Known rows, with every step that occurs
kobenil > mubavu > zibol: [-1.58  6.24  1.01 -0.23  2.86  4.41  0.52 -1.05 -4.49  2.47  0.55 -1.59
 -0.69  0.46 -1.57 -0.21 -6.51  0.08 -4.08  0.78 -1.58 -3.52  0.02 -0.65
 -3.75]
zibol > mubavu > kobenil > revu > ritafuz > refuf > lodel: [-0.02  4.19  0.51 -1.45  1.95  1.20  3.65  0.32 -2.48  4.72  2.46 -2.85
 -0.40 -0.89 -2.13  2.23 -3.75 -0.17  1.42  0.05  2.69 -2.80  0.44 -0.40
 -0.07]
zibol > mubavu > kobenil > revu: [-3.49  5.09 -0.98  0.32  2.92  0.78  1.72 -1.84 -4.82  3.69  0.83 -3.73
 -1.42 -0.22 -1.76  2.23 -4.14 -0.60 -0.61  0.71 -0.20 -4.02  0.33 -1.07
 -2.00]
refuf > lodel: [-1.79  3.17  0.10 -0.66  1.79  2.52  3.62  2.47 -6.81  3.02  2.01 -3.35
  0.44 -1.50 -2.30  1.16 -3.93  0.94 -0.12  1.00  4.83 -5.38  0.12 -0.98
 -0.16]
refuf > lodel > levumi > beme: [-3.91  3.44 -2.97  0.87  1.29  2.09  0.98  4.24 -7.08 -0.87  2.59 -1.02
  1.20 -0.66 -2.33  3.21 -3.40 -1.83  3.30  1.30  0.85 -2.22 -3.13 -0.70
 -1.88]
lodel > levumi > beme > refuf > ritafuz > revu > kobenil: [-1.15  4.55 -1.17  0.69  1.78  1.79  1.94  0.11 -0.88  4.97  2.81 -1.68
  1.55 -4.87  0.00  1.63 -2.41 -1.47  5.88  1.44 -0.41 -3.44 -0.55 -0.15
 -0.80]
revu > zibol > mubavu: [-1.29  4.31  3.99 -0.97  1.95  2.63  0.69 -2.20 -3.69  2.85  4.00 -1.37
  0.41 -3.69 -0.10  2.69 -3.26  1.47 -0.50  1.82  3.31 -1.92 -1.59 -0.64
 -3.43]
refuf > zibol > mubavu: [-2.41  3.57  6.51 -1.27  2.46  4.17  0.29 -2.83 -7.44  2.29  3.15 -2.56
 -1.63 -2.42 -2.25  1.54 -2.84  1.37 -0.92  1.11  1.96 -3.07  1.10 -1.46
 -2.55]
levumi > beme > refuf > zibol > mubavu > kobenil > revu > ritafuz: [-2.43  4.97 -1.51 -0.11  2.21 -0.13  0.90 -5.52 -1.40  4.66  2.99 -2.17
 -1.09  0.40 -1.69  2.71 -4.26 -1.54  2.82  1.28  0.31 -3.16 -0.63 -0.71
 -1.83]
revu > kobenil: [-2.86  5.50  1.60  0.76  1.87  2.34  1.30 -2.48 -2.19  4.24  3.33 -0.14
  1.19 -4.89  0.76  1.69 -4.29  0.20 -1.69  3.34  2.93 -6.23 -1.30 -0.30
 -1.03]
beme > refuf: [-1.34  5.43 -2.10 -0.02  2.95  3.21  3.95 -1.31 -6.02  3.70 -0.45 -2.19
  0.04 -0.01 -3.64  0.71 -4.38  0.21  0.04  2.14  2.70 -4.15 -1.87 -1.54
 -5.22]
beme > refuf > ritafuz > revu: [ 0.62  3.65 -3.17 -0.91  2.19  2.75  5.21  2.19 -3.20  5.02  0.70 -4.43
  0.04 -1.70 -2.12  0.36 -2.08 -0.25  5.64 -0.12 -1.52 -3.71  1.56 -1.16
 -3.20]
lodel > levumi > beme > refuf > zibol > mubavu > kobenil > revu: [-3.34  4.87 -0.74  0.64  3.01  0.90  1.36 -1.88 -5.92  2.72  0.20 -3.89
 -1.47  0.38 -3.16  2.69 -3.53 -2.20  2.61  0.16 -1.31 -2.23 -0.73 -1.25
 -1.91]
ritafuz > refuf > lodel > levumi: [-3.50  3.72  0.40 -0.48  1.59  2.77  4.13  7.40 -3.95  2.06 -0.65 -1.11
  0.48 -1.39 -1.66  2.63 -3.82 -1.94 -0.67 -0.46  2.44 -2.34 -4.27 -1.13
 -3.63]
mubavu > kobenil > revu: [-3.33  5.41 -2.64  0.68  2.68  0.64  3.26 -0.96 -4.46  3.42 -0.01 -3.60
 -1.01  0.24 -1.63  2.17 -4.59 -1.44 -1.02  0.96 -0.61 -5.42 -0.49 -1.13
 -1.80]
ritafuz > refuf > lodel > levumi > beme: [-2.88  3.89 -2.77  0.54  1.35  2.27  1.63  4.46 -6.25 -0.94  2.35 -0.68
  1.10 -0.59 -2.45  3.38 -3.27 -2.11  3.45  1.02 -0.11 -1.50 -3.19 -0.62
 -2.11]
zibol > mubavu > kobenil > revu > ritafuz > refuf: [-0.46  6.14 -0.47 -1.26  2.17  1.33  3.53 -1.98  0.79  4.36  1.98 -0.68
 -0.98 -0.44 -0.94  2.86 -4.10 -0.94 -0.64  0.88 -1.15 -2.13 -1.21 -0.53
 -3.83]
ritafuz > revu > kobenil > mubavu: [-2.63  5.64 -2.05 -0.26  2.93  0.90  0.45 -2.76 -2.45  4.57  2.86 -2.12
 -0.13 -3.58  0.50  0.35 -4.57  1.03  0.55  2.32  1.42 -0.94  2.12 -0.53
 -1.85]
levumi > beme > refuf: [-1.06  5.38 -4.16  0.63  2.69  2.80  2.49 -1.98 -7.32  1.52  1.17 -1.83
  0.58  0.54 -4.32  1.48 -3.82 -0.44  3.42  2.64  1.02 -2.84 -1.67 -1.16
 -4.11]
zibol > mubavu > kobenil: [-3.20  4.78  1.70 -0.03  2.17  3.03  0.51 -1.77 -4.81  3.29  2.03 -1.89
 -0.75 -1.85 -2.12  2.55 -4.33 -0.90 -3.71  1.40  3.04 -5.53  0.03 -0.51
 -2.57]
lodel > levumi > beme > refuf > ritafuz > revu > zibol: [ 1.49  4.04 -1.84 -0.28  1.18  1.55  4.82  1.81 -0.72  3.19  2.14 -2.46
  2.25 -3.45 -0.02  3.13 -2.07 -2.27  6.98  0.50 -0.68 -1.74 -3.14 -0.42
 -2.43]
mubavu > kobenil > revu > zibol: [-0.43  5.51 -0.46  0.34  1.77  0.33  4.24 -1.90 -1.40  3.34  1.61 -2.44
  1.14 -2.37  0.37  3.60 -4.07 -1.95  0.66  1.53  0.86 -4.36 -3.46 -0.52
 -1.32]
kobenil > mubavu: [-3.50  5.29 -2.92 -0.37  2.98  1.83  1.02 -1.21 -5.46  3.37  1.19 -2.62
 -0.74 -0.51 -1.08  0.59 -5.29  1.10 -3.20  1.38  1.95 -0.85  1.26 -1.11
 -3.53]
levumi > lodel: [-0.12  2.93 -2.44 -0.43  1.40  2.06  3.33  2.08 -6.67  1.00  1.71 -1.55
 -0.43 -1.04 -2.59  0.74 -4.51  1.28 -3.73  3.41 -0.59 -2.63  0.60 -0.78
 -0.95]

Rows
[-3.09  4.15 -3.82  0.74  1.34  0.77  1.37  2.89 -4.09  0.35  2.39 -0.99
  0.76  0.08 -2.15  3.94 -3.59 -3.16  4.29  0.64 -0.67 -1.41 -3.10 -0.33
 -1.35] | mubavu > kobenil > revu > ritafuz > refuf > lodel > levumi > beme
[-1.26  4.78  1.98 -0.38  1.83  2.21  1.50 -2.00 -2.68  3.12  2.91 -1.94
  0.01 -3.26 -1.01  3.10 -3.69 -1.35 -0.59  1.57  2.51 -4.71 -0.68 -0.22
 -2.17] | ritafuz > revu > zibol > mubavu > kobenil
[-1.16  4.36  5.82 -1.78  2.61  3.04  1.11 -3.71 -4.49  3.33  3.12 -2.32
 -2.01 -1.74 -1.91  2.05 -2.74  0.84  0.59  0.60 -0.07 -1.33  0.96 -1.27
 -2.64] | kobenil > revu > ritafuz > refuf > zibol > mubavu
[-3.41  5.23 -2.82 -0.03  1.82 -0.43  2.19 -3.05  0.40  5.12  2.33 -1.53
 -0.67  0.10 -0.12  2.62 -5.18 -1.34 -0.58  1.44  1.09 -5.23 -1.49 -0.64
 -2.52] | mubavu > kobenil > revu > ritafuz
[-0.42  3.67 -2.41 -0.11  2.28  2.28  3.20  0.61 -8.22  2.62  1.81 -3.58
  0.85 -0.16 -4.43  1.22 -3.56  0.34  4.18  1.41  4.07 -3.32 -0.03 -0.93
 -0.43] | levumi > beme > refuf > lodel
[-0.31  6.38 -1.63 -0.98  1.99  1.21  4.55 -1.36  0.97  4.15  1.41 -0.56
 -0.68 -0.12 -0.80  2.86 -4.40 -1.55 -0.85  1.06 -1.46 -3.21 -1.72 -0.54
 -3.64] | mubavu > kobenil > revu > ritafuz > refuf
[-3.13  4.76  0.08 -0.45  2.00  0.02  1.29 -4.54 -0.49  5.16  2.87 -2.05
 -1.38 -0.33 -0.56  2.64 -4.53 -1.11  0.20  1.01  0.91 -4.40 -0.55 -0.77
 -1.87] | refuf > zibol > mubavu > kobenil > revu > ritafuz
[-1.58  6.64  2.08  0.21  2.82  4.02 -0.34 -2.58 -2.93  3.48  1.42 -0.99
 -0.13 -1.24 -0.66 -0.13 -6.46 -0.07 -3.49  1.30 -1.16 -3.75 -0.04 -0.21
 -2.43] | revu > kobenil > mubavu > zibol
[-0.35  4.78 -0.20  0.20  2.03  2.06  2.83 -1.38 -0.71  6.23  2.76 -2.22
  1.19 -5.14  0.19  0.89 -2.68 -0.34  4.25  1.72  0.47 -4.83  0.69 -0.27
 -0.63] | beme > refuf > ritafuz > revu > kobenil
[-2.06  5.19 -2.34 -0.19  2.82  1.09  0.70 -2.19 -1.94  5.91  2.57 -2.97
  0.07 -3.51  0.47  0.42 -4.10  0.59  1.08  1.10  0.67 -0.62  2.82 -0.39
 -1.03] | refuf > ritafuz > revu > kobenil > mubavu
[-3.52  4.97 -1.60 -0.28  1.99 -0.38  1.20 -3.71  0.21  5.41  2.89 -1.66
 -1.02 -0.26 -0.16  2.59 -4.89 -0.74 -0.35  1.27  1.35 -4.28 -0.98 -0.60
 -2.66] | zibol > mubavu > kobenil > revu > ritafuz
[ 0.13  6.25  0.82 -0.04  3.02  4.03  0.64 -2.23 -2.19  5.13  0.73 -2.44
 -0.07 -1.15 -1.31 -0.59 -5.45 -0.51  0.05  0.19 -2.43 -2.69  1.05 -0.19
 -2.23] | beme > refuf > ritafuz > revu > kobenil > mubavu > zibol
[-2.55  5.01 -0.46 -0.41  2.32  0.07  1.68 -5.16 -0.73  5.76  2.22 -2.33
 -1.37  0.13 -1.39  2.37 -4.54 -1.23  1.30  1.02  1.16 -3.86 -0.76 -0.91
 -2.36] | beme > refuf > zibol > mubavu > kobenil > revu > ritafuz
[-3.39  5.84 -1.38  0.23  2.92  1.29 -0.16 -3.37 -3.17  4.84  2.50 -1.69
  0.06 -3.03  0.21  0.77 -5.23  0.89 -2.45  2.21  2.62 -1.20  1.25 -0.49
 -1.65] | revu > kobenil > mubavu
[-0.68  4.31  1.70 -0.31  1.68  2.41  1.67 -1.38 -2.22  4.53  2.58 -2.82
  0.24 -3.19 -1.08  3.13 -3.16 -1.77 -0.04  0.34  1.80 -4.41  0.05 -0.04
 -1.37] | refuf > ritafuz > revu > zibol > mubavu > kobenil
[-1.43  4.43  2.96 -0.80  2.35  1.53  0.94 -2.59 -3.58  3.25  3.48 -2.34
 -0.03 -2.99 -0.08  2.66 -3.16  1.42  0.90  1.38  1.82 -1.12 -1.27 -0.81
 -3.05] | kobenil > revu > zibol > mubavu
[-1.02  4.22  6.54 -1.92  2.31  3.83  0.97 -3.40 -4.54  3.02  3.48 -1.63
 -1.71 -2.23 -1.94  2.10 -2.78  0.90 -0.41  0.93  0.89 -1.88  0.68 -1.17
 -2.97] | revu > ritafuz > refuf > zibol > mubavu
[-0.98  4.25  6.76 -1.75  2.56  4.45  1.28 -2.54 -6.31  2.29  2.83 -2.14
 -1.69 -2.32 -2.43  1.87 -2.58  1.06 -0.76  0.78  0.61 -1.94  0.98 -1.34
 -2.92] | ritafuz > refuf > zibol > mubavu
[-0.30  6.18 -1.52 -1.20  2.05  1.28  4.71 -1.04  0.69  3.87  1.61 -0.52
 -0.61 -0.21 -0.58  2.47 -4.24 -0.66 -0.32  1.19 -1.60 -2.60 -1.90 -0.76
 -4.09] | kobenil > revu > ritafuz > refuf
[ 0.05  4.51  0.21  0.05  1.88  2.24  1.35 -2.32 -3.08  4.04  2.67 -2.92
  0.49 -2.45 -2.26  3.29 -2.91 -2.18  2.49  0.57  1.19 -3.16 -0.03  0.04
 -1.36] | levumi > beme > refuf > ritafuz > revu > zibol > mubavu > kobenil
[-2.37  5.05 -0.80  0.49  3.13  0.93  1.49 -3.63 -6.36  3.09  0.93 -4.26
 -1.52  0.43 -3.26  2.30 -3.52 -1.44  2.53  0.74 -1.24 -2.94  0.61 -1.16
 -1.19] | levumi > beme > refuf > zibol > mubavu > kobenil > revu
[-0.43  6.03  1.37 -0.07  2.71  3.94  0.33 -1.51 -1.86  4.48  1.36 -2.13
 -0.09 -1.61 -0.50 -0.31 -5.54 -0.41 -0.88  0.17 -2.70 -3.23  1.24 -0.08
 -1.73] | refuf > ritafuz > revu > kobenil > mubavu > zibol
[-4.13  3.42 -0.69  0.02  1.98  2.50  3.59  6.20 -5.31  2.86 -1.25 -1.96
  0.57 -0.84 -2.70  1.95 -4.04 -1.67  0.54 -0.20  4.17 -2.60 -4.33 -1.44
 -3.98] | beme > refuf > lodel > levumi
[ 2.39  4.28 -0.83 -0.76  1.41  1.80  5.61  0.34 -0.52  4.40  2.08 -3.00
  1.91 -3.72  0.11  2.37 -2.34 -1.14  5.31  0.81  0.21 -3.12 -1.91 -0.51
 -2.28] | beme > refuf > ritafuz > revu > zibol
[-1.65  4.88  4.12 -0.73  2.00  3.13  1.11 -3.55 -3.26  3.72  2.43 -1.69
 -1.31 -1.79 -2.29  3.01 -3.88 -1.92 -2.48  0.86  1.77 -4.88  0.30 -0.48
 -1.77] | revu > ritafuz > refuf > zibol > mubavu > kobenil
